What can hang from each mark:
q982: q555
q866: q188 q982
q952: q188 q982
q188: q506 q754 q982
q555: q188
q506: q188 q893 q982
q893: q506 q982

Known rows, with every way that one mark hangs from another:
q952(q188 q982): [ 45 -59 -15  16  18   5   8   7   9 -11 -14   0  27  20  11  27   2  11
 -11 -26  20  12]
q866(q982(q555(q188(q506 q754)))): [ 13 -14 -52  10 -10   9   7  43 -60  41 -24 -11 -24  -8 -23  41  31  -8
 -26 -11   7   8]
q555(q188(q506(q893) q754 q982)): [-15 -44  -9  19  -7  28   6  30 -39  16 -22  -6 -28   4 -26  27  56 -41
  -9 -46  35  -1]
q188(q506 q754): [ -7   3   5  29   2  28   7  25 -56 -15   2 -22 -12  -9 -10  27  -3 -11
 -16 -20   5  -5]
q893(q506(q188(q754)) q982): [ 35 -30 -36  13  21  -4  19 -13 -33  -3 -16  -3 -26  -7  20  29  -1 -54
  15 -48  11   8]
q893(q506 q982(q555(q188(q754)))): [ 33 -36 -68   3  13 -29  15   8 -43  35 -20  -1 -30 -34   5  49  34 -64
 -14 -42   3  10]
q893(q506 q982): [ 32 -35 -21  12  19 -26   1  -1 -23  12 -12   6  -8 -13  31  17  15 -46
  34 -42   4  10]
q952(q982(q555(q188))): [ 34 -51 -38   0  -1 -18   1  20   6  43 -19  12  11  -3   2  24  30  -3
 -28 -21  14  23]
q893(q506(q188)): [ 39 -31  -4  25   2 -18   1   3  -2   0 -24  17 -13  10  19  16  -3 -39
  21 -38  12  10]
q952(q188): [ 36 -27 -15  24  17   1   5   8 -12 -10 -16  -3   9  17  12  24  -1  -6
 -12 -20  12   7]
q893(q506(q982(q555))): [ 18 -54 -57   4  10 -34   3  14  14  38  -8  18  -7 -11  25  48  26 -38
  17 -50  12  23]
q893(q506 q982(q555)): [ 27 -43 -58   3  16 -43   1  12 -10  35  -8  18  -3 -25  34  51  22 -47
  20 -43   0  18]
q893(q982): [ 21 -20 -25   7  15  -9   2  -6 -25  15  -8  -7   5  -1  29   3   9 -16
  13 -26   5  15]
q866(q188(q506(q893) q754) q982(q555)): [-13 -30 -62  16  -1  14   8  54 -63  12 -13   6 -21  18 -11  65  60 -22
   6 -38  10  -2]
q555(q188(q754)): [ 19  -8  -6  19   5  11  10   5 -52   3 -14 -25 -21  -6 -17  -1  16 -26
 -34 -17  10   1]
q506(q982): [ 14 -31 -23   9  13  -1   6  -1   0  16  -8  -5   2  12  19   0  15 -10
   8 -35  17  20]
q982(q555(q188)): [ 27 -21 -41   8  -6 -25  -1  19 -14  42 -19   9  -6  -6   0  22  28 -21
 -30 -14   3  19]
q952(q982(q555)): [ 15 -53 -29   1  12  -7  -2  17  10  30   3  12  27  -7  18  36  12  16
 -13 -24  11  20]
q952(q188(q506(q893)) q982(q555)): [ 10 -74 -47  14  -2   8   5  41  10  -1 -14  26  24  16   3  87  42 -11
   5 -30  27  11]
q506(q188 q982(q555)): [ 28 -37 -73  -1   2 -19  10   1  30  41 -21  14  -1  19  26  34   7 -11
  -6 -38  20  39]

Rows:
[ 37 -54 -69   2  -1 -34   9   4  30  38 -24  27 -15   7  29  48  14 -41
  16 -55  20  34] -> q893(q506(q188 q982(q555)))
[ -4 -29  -9  17  10  32  13   0 -36 -26  -7   1 -14  19   5  22  18 -32
   6 -32  21   3] -> q506(q188(q754) q893)
[-11 -23 -81  10   5  -3  16  36 -56   5 -10   5 -18   4   3  72  57 -54
   2 -50   8   3] -> q866(q188(q506(q893(q982(q555))) q754))
[-30 -33 -24  13   2  37  14  17 -39 -15  -2 -11 -19   8  -3  38  41 -37
  17 -44  29   3] -> q188(q506(q893 q982) q754)
[-12 -61 -58  -7   9  -3   3  11   9  26  -2  22   6   9  23  43  53 -28
  19 -40  21  25] -> q506(q893 q982(q555))
[  3 -25 -58   6  -7 -13   3  29   4  39  -8   4  -1   1  10  49  17 -14
  -2 -35  13  23] -> q188(q506(q982(q555)))
[ 26 -67 -60   9  19 -15   5  22  22  43 -14  10  11   5  12  59  16   4
 -30 -45  25  21] -> q952(q188(q982(q555)))
[ 26  -5 -26  24  -8  -5  -4  45 -45  16 -29  -3 -12  33  -5  12  26  -1
  14 -28   4   3] -> q866(q188(q506) q982)
[  7 -23 -11  23  -6  17   7  26 -36  31 -22 -22 -29  -4 -28  16  24 -21
 -35 -42  28   1] -> q555(q188(q506 q754 q982))
[-10 -48 -41   8  23   8   6  17 -16  43  10  -8  -2 -20   2  43  12   4
 -39 -49  19  13] -> q188(q754 q982(q555))
[ 30 -10 -67   6 -15 -30   3  25 -23  51 -29   4 -11 -12   3  40  34 -36
 -11 -21   5  22] -> q893(q982(q555(q188(q506))))
[ 13 -36 -14  13  10  12  10   6 -31  30 -16 -20 -21  -5 -15   1  25 -16
 -39 -42  27   8] -> q555(q188(q754 q982))
[ 37 -23 -70  -3   2 -35   4   8 -18  55 -25   5  -4 -11  15  21  34 -32
 -15 -23   3  25] -> q893(q982(q555(q188)))
[  2 -40 -72  -5  10   0  15   5 -49  21 -12   3 -17 -13   1  44  63 -56
 -10 -31  14  11] -> q506(q893(q982(q555(q188(q754)))))
[-15 -21 -40  16 -17  12   9  37 -51   8 -13   4 -23 -10 -23  59  54 -47
 -19 -23  13   1] -> q982(q555(q188(q506(q893) q754)))
[ 13 -39 -25  29  16  27  16  26 -22   3 -12 -20 -11   4 -13  53   3  -7
 -33 -46  31   0] -> q952(q188(q506 q754 q982))
[ -1 -18 -33  13  -4  18  14  15 -65  -5 -22 -11 -27  -3 -10  28  53 -62
   6 -29  17   2] -> q555(q188(q506(q893(q982)) q754))
[ 13  -3 -28  26   3  17   8  41 -72   1 -20 -21 -25  21 -17  23  21  -2
  -5 -31   8  -5] -> q866(q188(q506 q754) q982)
[  7 -13 -79  14   1  -5  19  36 -28  24 -11 -12 -23   8  -6  62  28 -26
 -30 -53  13  12] -> q866(q188(q506(q982(q555)) q754))
[ 24 -48 -67   3   7 -20  19  11 -15  37 -19  -2 -35 -20  -6  46  41 -59
 -20 -51  17  16] -> q893(q506(q982(q555(q188(q754)))))
